Each row was made from one walk, in order. Every step used is in the known rows, and no mark comes twice. Write each row's walk.
In the rows, 128 means zero.
Known rows
rafu > zesa > keliv > takag > lani: 138  158  127  146  101  113  135  157  121  132  135  118  143  117  115  147  132  132  128  111  148  128  132  123  144  120  108  167  132  132  111  132  107  130  121  127  75  106
rafu > zesa > keliv: 150  158  135  137  148  120  121  134  140  133  129  126  129  109  113  131  134  128  123  118  142  128  109  137  154  109  125  147  127  117  111  134  120  134  131  122  99  113
keliv > tapob > vuvu > nopar > takag: 69  139  114  138  124  97  121  157  131  102  130  138  147  110  139  150  119  79  122  126  143  124  85  177  142  125  92  149  122  126  140  129  151  117  133  129  119  128
tapob > vuvu: 142  140  128  129  134  108  122  143  150  104  139  144  138  133  132  132  115  130  141  130  135  125  113  135  126  113  103  140  128  118  136  129  133  128  134  121  139  112
valav > vuvu > nopar: 96  128  110  135  121  117  111  140  149  112  127  128  120  129  122  156  119  93  146  127  139  120  101  149  143  103  135  164  134  127  127  131  103  132  145  132  116  123
vila > sebukan: 129  136  113  141  123  106  118  138  146  116  141  157  103  111  126  127  135  123  152  119  139  121  117  138  124  98  113  126  127  126  134  128  134  132  145  136  137  108
vuvu > nopar > takag > keliv: 98  146  110  144  128  109  115  156  121  112  139  116  133  132  117  133  135  122  109  118  144  131  111  149  142  129  121  159  120  133  129  140  132  126  147  123  97  128
zesa > somet: 140  145  120  141  124  106  123  148  146  128  126  153  114  115  118  129  123  128  127  158  133  124  101  133  145  110  103  149  130  121  129  140  118  126  126  127  119  120
vila > sebukan > kitip > murir: 111  142  104  125  99  131  130  142  148  113  139  163  140  106  121  136  124  97  146  119  140  111  107  155  144  111  102  129  142  135  130  115  116  123  133  138  116  107
somet > zesa > rafu > keliv > takag > lani > nopar: 115  142  135  163  71  110  132  155  118  97  128  98  158  112  112  148  122  65  143  124  147  121  124  161  156  131  103  155  139  105  128  133  124  138  141  120  97  103
nopar > takag: 108  141  110  153  125  122  121  148  124  118  133  127  138  113  128  139  130  112  112  127  141  131  111  144  142  128  107  139  122  125  129  134  146  127  140  120  116  119
lani > nopar > takag: 104  139  111  161  111  115  114  152  134  103  133  115  142  96  126  145  129  86  108  125  141  123  101  165  156  135  106  152  124  123  137  127  135  126  148  115  123  118
vuvu > nopar > takag > keliv > zesa > rafu: 86  148  125  143  128  131  113  143  128  134  121  120  135  123  116  132  135  86  113  119  138  134  107  154  161  126  121  132  130  132  120  144  124  130  150  125  74  131
kofus > valav > vuvu > nopar: 101  129  100  127  117  125  112  136  143  118  123  125  113  134  129  158  110  99  161  132  137  116  93  139  144  111  140  165  134  132  133  128  90  129  130  133  104  126
zesa > rafu > keliv > takag: 108  140  135  157  127  124  133  149  95  119  120  132  150  120  116  129  129  115  140  142  137  128  127  138  149  126  110  129  134  118  113  138  137  141  142  123  99  107
takag > keliv: 141  145  122  138  132  107  117  150  131  115  145  126  128  143  111  121  125  152  118  132  136  134  118  113  121  109  118  144  128  131  121  137  121  133  148  126  111  120
kitip > murir: 123  137  115  137  131  120  128  141  136  125  133  145  151  123  128  136  120  106  147  116  131  119  106  149  148  118  109  129  143  134  127  125  126  124  132  139  116  123
tapob > vuvu > nopar: 119  136  122  124  126  101  115  142  150  105  132  142  129  123  131  141  120  103  149  118  139  120  103  159  137  115  114  153  128  116  135  131  131  126  134  128  140  122
somet > zesa > rafu > keliv: 125  143  143  148  129  127  129  130  114  111  122  118  142  127  111  126  123  82  147  136  141  131  113  155  150  115  121  116  132  88  120  146  154  146  147  119  111  108
somet > zesa > rafu > keliv > takag: 112  143  135  157  125  117  138  145  100  114  115  123  161  123  113  135  128  97  145  128  145  127  121  146  151  120  104  125  132  102  119  139  149  144  145  124  98  107
valav > vuvu > tapob > keliv: 136  134  104  153  140  109  112  150  135  109  144  133  125  133  114  150  103  101  131  111  135  136  115  142  123  108  106  158  135  143  130  132  113  129  137  128  105  123
somet > zesa > rafu > keliv > tapob: 92  142  143  148  126  106  130  142  109  110  121  124  150  116  117  133  110  65  136  152  138  132  87  160  138  102  100  109  135  99  118  137  158  140  145  135  106  116
keliv > zesa: 126  146  117  140  126  124  122  136  146  143  127  132  140  102  127  128  129  103  134  123  132  125  102  142  133  104  96  126  133  126  114  135  134  134  145  139  110  125
tapob > keliv > takag > lani > nopar: 140  139  113  165  80  94  120  170  139  102  138  110  141  102  116  150  116  102  131  111  143  124  129  138  140  126  94  175  137  142  133  125  101  123  130  126  95  115
keliv > tapob > vuvu > nopar: 93  135  123  125  123  85  117  151  145  104  131  147  136  114  133  147  111  85  140  133  137  120  82  164  129  105  97  146  130  122  134  126  137  123  133  139  134  127
keliv > takag: 120  138  113  152  118  104  127  153  121  123  125  140  147  113  124  143  129  133  130  126  140  124  119  124  133  117  97  142  130  133  120  126  128  132  139  132  112  115
zesa > keliv > takag > lani: 128  151  120  144  101  104  133  164  120  120  139  126  132  123  113  155  124  125  121  124  146  130  141  120  133  126  101  170  132  146  109  138  111  127  129  128  61  111
lani > nopar > takag > keliv: 112  146  115  155  120  107  113  160  127  99  143  106  143  123  114  131  131  121  97  127  141  130  110  147  145  131  113  159  123  132  135  133  124  126  155  113  104  120
vuvu > tapob > keliv > zesa > rafu: 134  144  125  152  136  124  111  139  133  140  126  139  127  109  115  134  115  68  125  109  131  141  111  149  143  117  101  119  140  136  116  137  126  130  137  132  90  129
lani > takag > keliv: 122  148  122  144  131  99  121  152  125  119  138  132  145  141  114  117  127  150  126  135  141  129  118  112  128  116  121  141  122  131  139  137  124  134  157  113  89  106
sebukan > vila: 142  142  108  136  119  111  109  144  133  116  138  119  126  106  124  122  128  121  127  146  135  125  106  108  132  101  118  142  132  132  112  121  141  138  153  116  137  125
vila > sebukan > kitip: 120  143  105  130  86  126  118  141  150  107  139  155  115  98  116  134  128  108  129  134  146  120  111  134  125  103  108  135  129  122  124  120  124  131  141  129  128  100
takag > lani: 140  141  120  143  82  116  123  149  134  118  146  123  121  125  123  141  118  118  134  128  138  132  127  122  121  118  113  152  135  128  120  135  121  129  128  130  116  114
vuvu > tapob > keliv > takag: 136  141  103  162  131  92  123  163  112  121  133  145  144  111  116  145  118  114  124  102  139  134  122  137  126  120  81  151  131  147  123  127  134  126  132  135  105  122
zesa > keliv > takag: 123  148  120  143  144  100  128  156  122  123  125  141  138  113  112  151  131  129  115  127  143  127  126  127  143  118  100  156  127  144  110  135  120  131  140  126  72  114
kofus > valav > vuvu > tapob > keliv > takag: 124  136  92  153  132  107  123  160  113  120  131  135  137  130  122  160  104  120  143  112  138  127  117  126  128  118  93  164  134  158  133  123  101  126  124  132  82  121
vuvu > nopar > takag: 88  138  106  148  118  116  116  147  126  118  128  127  131  105  129  146  134  88  121  116  144  126  101  168  152  130  114  151  122  124  130  136  145  124  138  126  116  127
valav > kofus > vila > sebukan: 119  142  111  134  149  82  104  136  124  115  143  148  78  117  144  138  114  108  150  137  142  118  116  114  127  95  106  128  129  129  126  109  123  119  148  134  124  120
kofus > vila > sebukan > kitip: 129  151  103  116  97  117  110  138  136  105  142  141  105  99  123  138  119  103  123  143  150  118  107  122  126  104  105  125  133  130  119  108  119  128  144  126  133  111
takag > lani > nopar: 134  138  120  150  69  108  115  153  145  105  145  110  126  106  120  146  117  90  129  127  138  123  115  144  137  123  111  164  137  124  128  126  109  128  136  124  125  113
murir > kitip: 116  146  120  136  120  118  114  151  154  111  133  133  111  96  128  154  121  111  133  117  134  126  110  133  139  125  130  159  135  128  112  127  142  126  138  136  139  120
keliv > takag > lani > nopar: 121  137  115  158  68  99  123  163  133  106  137  114  143  102  121  153  122  97  128  122  142  119  122  140  139  128  97  170  136  133  127  123  106  128  137  127  112  110

Write each row's walk
82  143  125  126  130  75  121  159  135  102  134  146  151  130  127  135  113  107  138  134  141  121  88  151  130  109  102  152  123  128  149  131  131  124  147  125  102  117 -> lani > takag > keliv > tapob > vuvu > nopar
104  146  127  134  144  88  120  152  131  120  131  141  125  107  115  148  114  97  107  150  137  133  92  137  131  101  96  139  129  139  108  133  130  127  140  137  81  124 -> zesa > keliv > tapob
85  139  143  129  126  95  127  142  129  96  121  133  150  123  124  142  110  52  153  134  141  123  82  183  146  109  102  132  132  95  133  136  154  132  139  131  120  120 -> somet > zesa > rafu > keliv > tapob > vuvu > nopar
103  160  119  130  138  107  129  159  151  130  129  139  142  124  123  123  132  120  121  139  138  122  94  167  157  122  86  164  122  130  143  148  122  118  133  125  81  131 -> tapob > vuvu > nopar > takag > keliv > zesa > somet
82  136  142  128  129  102  122  146  123  100  127  142  138  120  128  137  110  69  150  146  135  125  89  177  145  114  109  135  133  109  128  134  143  130  135  131  122  121 -> zesa > rafu > keliv > tapob > vuvu > nopar
152  140  109  154  136  100  112  151  126  119  144  142  123  115  114  137  110  101  124  107  135  139  113  144  122  116  95  144  131  138  124  132  138  126  130  132  119  125 -> vuvu > tapob > keliv
72  149  121  132  143  84  127  155  137  97  125  128  152  113  127  162  120  59  116  115  152  125  85  186  153  121  87  157  118  118  138  136  156  119  139  124  83  126 -> somet > zesa > keliv > tapob > vuvu > nopar > takag
82  154  127  134  143  102  124  152  133  113  127  129  152  103  132  149  128  86  118  116  147  124  83  185  161  122  100  158  120  120  134  130  141  119  127  124  97  124 -> rafu > zesa > keliv > tapob > vuvu > nopar > takag
69  144  113  144  125  88  117  165  117  112  136  124  141  120  121  138  122  102  101  137  140  132  85  154  132  114  99  148  124  140  126  132  139  122  145  137  94  133 -> vuvu > nopar > takag > keliv > tapob
83  144  117  154  119  88  116  168  123  101  139  115  148  113  118  137  118  100  92  143  137  130  85  149  134  116  92  148  126  138  132  126  131  124  152  128  101  126 -> lani > nopar > takag > keliv > tapob
123  140  143  148  131  136  123  135  107  117  130  127  130  125  114  121  122  103  142  150  133  133  120  147  148  122  129  120  134  105  113  144  139  142  142  120  113  110 -> zesa > rafu > keliv
76  142  116  139  83  100  127  165  126  103  143  125  141  118  138  156  114  79  126  125  145  128  103  167  132  129  92  164  127  131  137  132  140  115  122  131  104  122 -> keliv > tapob > vuvu > nopar > takag > lani
143  139  109  161  134  97  124  162  127  118  126  136  144  111  119  138  122  136  132  111  141  130  127  122  132  114  91  149  130  144  127  131  122  126  130  131  94  120 -> tapob > keliv > takag
133  150  99  140  137  120  124  150  149  146  125  145  119  119  120  141  104  100  144  139  130  124  91  146  145  108  86  161  136  149  137  137  94  123  115  135  70  132 -> kofus > valav > vuvu > tapob > keliv > zesa > somet
116  142  133  142  126  135  115  130  142  140  117  133  130  112  121  131  125  86  130  131  131  132  107  135  149  112  116  112  139  123  113  137  123  135  145  131  99  122 -> keliv > zesa > rafu
132  152  119  138  129  115  128  145  155  150  120  149  128  102  121  122  128  112  130  152  132  122  94  145  148  105  88  140  132  125  123  142  121  128  129  135  100  126 -> keliv > zesa > somet
116  144  113  154  82  125  126  156  120  116  146  113  133  120  129  145  124  109  120  123  144  133  128  137  132  134  106  154  127  130  127  138  134  124  129  123  101  115 -> nopar > takag > lani
125  149  122  152  84  88  129  162  137  100  132  104  148  107  108  166  124  76  123  109  152  120  122  150  150  124  95  176  132  125  125  130  111  130  142  123  78  109 -> somet > zesa > keliv > takag > lani > nopar
89  146  123  144  129  80  122  161  119  118  135  138  151  127  117  126  114  126  116  153  138  130  93  120  120  102  102  133  126  137  135  131  131  131  155  128  86  114 -> lani > takag > keliv > tapob
153  155  130  144  123  117  125  140  149  143  121  143  128  107  121  116  131  139  136  144  137  121  91  134  159  104  111  145  130  105  132  133  114  130  116  126  134  116 -> rafu > zesa > somet
106  147  117  134  135  105  118  157  129  100  144  123  141  142  123  131  130  130  117  118  143  130  113  152  139  130  113  163  118  130  140  139  133  122  144  117  105  123 -> tapob > vuvu > nopar > takag > keliv
113  155  120  142  135  111  125  147  134  143  132  128  157  122  118  114  131  129  128  128  138  126  109  129  131  109  104  132  127  134  131  141  128  136  161  124  73  114 -> lani > takag > keliv > zesa
99  147  133  131  138  80  127  161  132  101  141  145  161  142  127  125  107  136  128  147  139  127  97  128  117  107  92  138  124  132  148  128  133  125  149  120  100  108 -> lani > takag > keliv > tapob > vuvu
72  147  121  131  144  92  122  160  131  101  131  138  141  111  129  156  121  76  109  129  145  127  90  179  151  127  95  160  119  134  132  136  144  116  136  124  84  127 -> zesa > keliv > tapob > vuvu > nopar > takag
98  148  131  154  122  129  113  148  136  122  125  109  144  116  114  129  131  84  104  127  136  132  106  151  163  129  113  134  133  131  125  137  116  130  159  117  78  124 -> lani > nopar > takag > keliv > zesa > rafu
137  143  131  150  139  128  112  138  148  137  118  131  128  109  117  127  120  90  133  118  132  138  115  134  150  112  112  118  139  132  120  140  117  130  137  129  81  127 -> tapob > keliv > zesa > rafu
126  143  105  149  143  120  117  145  145  135  137  128  139  115  119  143  110  84  133  106  132  132  106  154  127  102  90  147  138  145  122  134  117  130  142  138  89  129 -> valav > vuvu > tapob > keliv > zesa
116  144  133  156  85  125  138  157  95  117  135  119  143  128  117  137  123  113  144  137  140  131  141  134  138  131  110  145  138  123  113  141  126  137  130  125  86  103 -> zesa > rafu > keliv > takag > lani
134  153  128  154  88  105  126  158  135  116  134  104  147  96  113  152  130  104  125  111  147  120  119  148  158  125  106  177  135  127  121  124  98  129  130  121  90  106 -> rafu > zesa > keliv > takag > lani > nopar
134  156  127  146  144  110  131  148  125  136  121  131  149  104  115  140  140  138  122  113  145  124  117  129  154  112  108  153  128  129  111  129  117  134  132  126  85  110 -> rafu > zesa > keliv > takag
108  133  107  142  123  117  115  141  128  115  143  137  129  138  119  157  108  92  127  125  133  130  103  143  123  109  110  154  136  133  122  127  118  135  148  130  127  117 -> valav > vuvu > tapob
92  140  114  138  126  111  119  149  135  104  133  134  142  116  136  145  128  95  129  115  144  123  103  173  150  133  107  156  120  120  141  133  145  120  134  119  124  123 -> tapob > vuvu > nopar > takag
60  140  133  142  129  115  125  153  108  99  126  132  150  115  132  140  119  66  131  142  140  128  92  190  157  132  104  137  125  112  135  138  156  125  135  120  105  121 -> zesa > rafu > keliv > tapob > vuvu > nopar > takag
107  149  128  135  142  80  126  148  138  113  125  132  137  111  112  153  113  75  113  137  145  131  86  146  133  95  89  136  128  123  115  135  143  130  144  137  78  123 -> somet > zesa > keliv > tapob
75  133  93  141  118  133  116  144  129  116  124  118  125  127  135  161  118  93  141  127  142  120  97  155  155  128  129  167  126  136  139  130  109  123  132  124  93  127 -> kofus > valav > vuvu > nopar > takag
142  148  109  151  138  112  117  146  137  141  136  136  139  99  120  132  117  86  126  100  132  134  105  157  126  110  79  133  134  140  118  134  139  129  137  141  102  132 -> vuvu > tapob > keliv > zesa
116  155  135  137  146  99  123  145  134  132  126  131  137  100  118  139  121  105  113  136  138  129  84  141  142  95  104  137  130  125  110  127  127  130  131  137  94  120 -> rafu > zesa > keliv > tapob
118  161  123  140  136  104  130  155  146  148  124  147  143  120  115  110  131  137  127  154  137  122  100  133  148  110  94  145  126  132  139  148  113  130  145  122  68  117 -> lani > takag > keliv > zesa > somet
95  141  125  120  129  81  117  158  141  100  139  139  136  132  125  137  111  109  131  133  136  125  88  154  125  104  102  155  128  129  134  129  127  123  139  137  119  128 -> takag > keliv > tapob > vuvu > nopar
118  142  122  155  129  115  139  154  97  119  130  130  158  114  120  128  130  132  143  139  139  121  122  145  135  119  97  140  129  120  115  135  146  141  140  130  109  108 -> rafu > keliv > takag
115  150  137  122  149  77  129  150  149  97  132  140  149  127  122  149  107  89  125  133  144  128  89  151  129  99  82  141  126  118  131  132  144  125  139  128  91  116 -> somet > zesa > keliv > tapob > vuvu
101  141  150  133  137  108  129  149  120  99  133  141  149  129  128  127  105  96  141  161  131  130  96  157  133  112  98  121  133  110  128  133  146  132  136  125  119  111 -> zesa > rafu > keliv > tapob > vuvu
133  141  108  166  76  91  119  172  124  104  146  118  140  101  114  158  113  82  124  102  141  127  124  153  133  131  82  176  137  144  130  123  112  124  130  130  106  116 -> vuvu > tapob > keliv > takag > lani > nopar
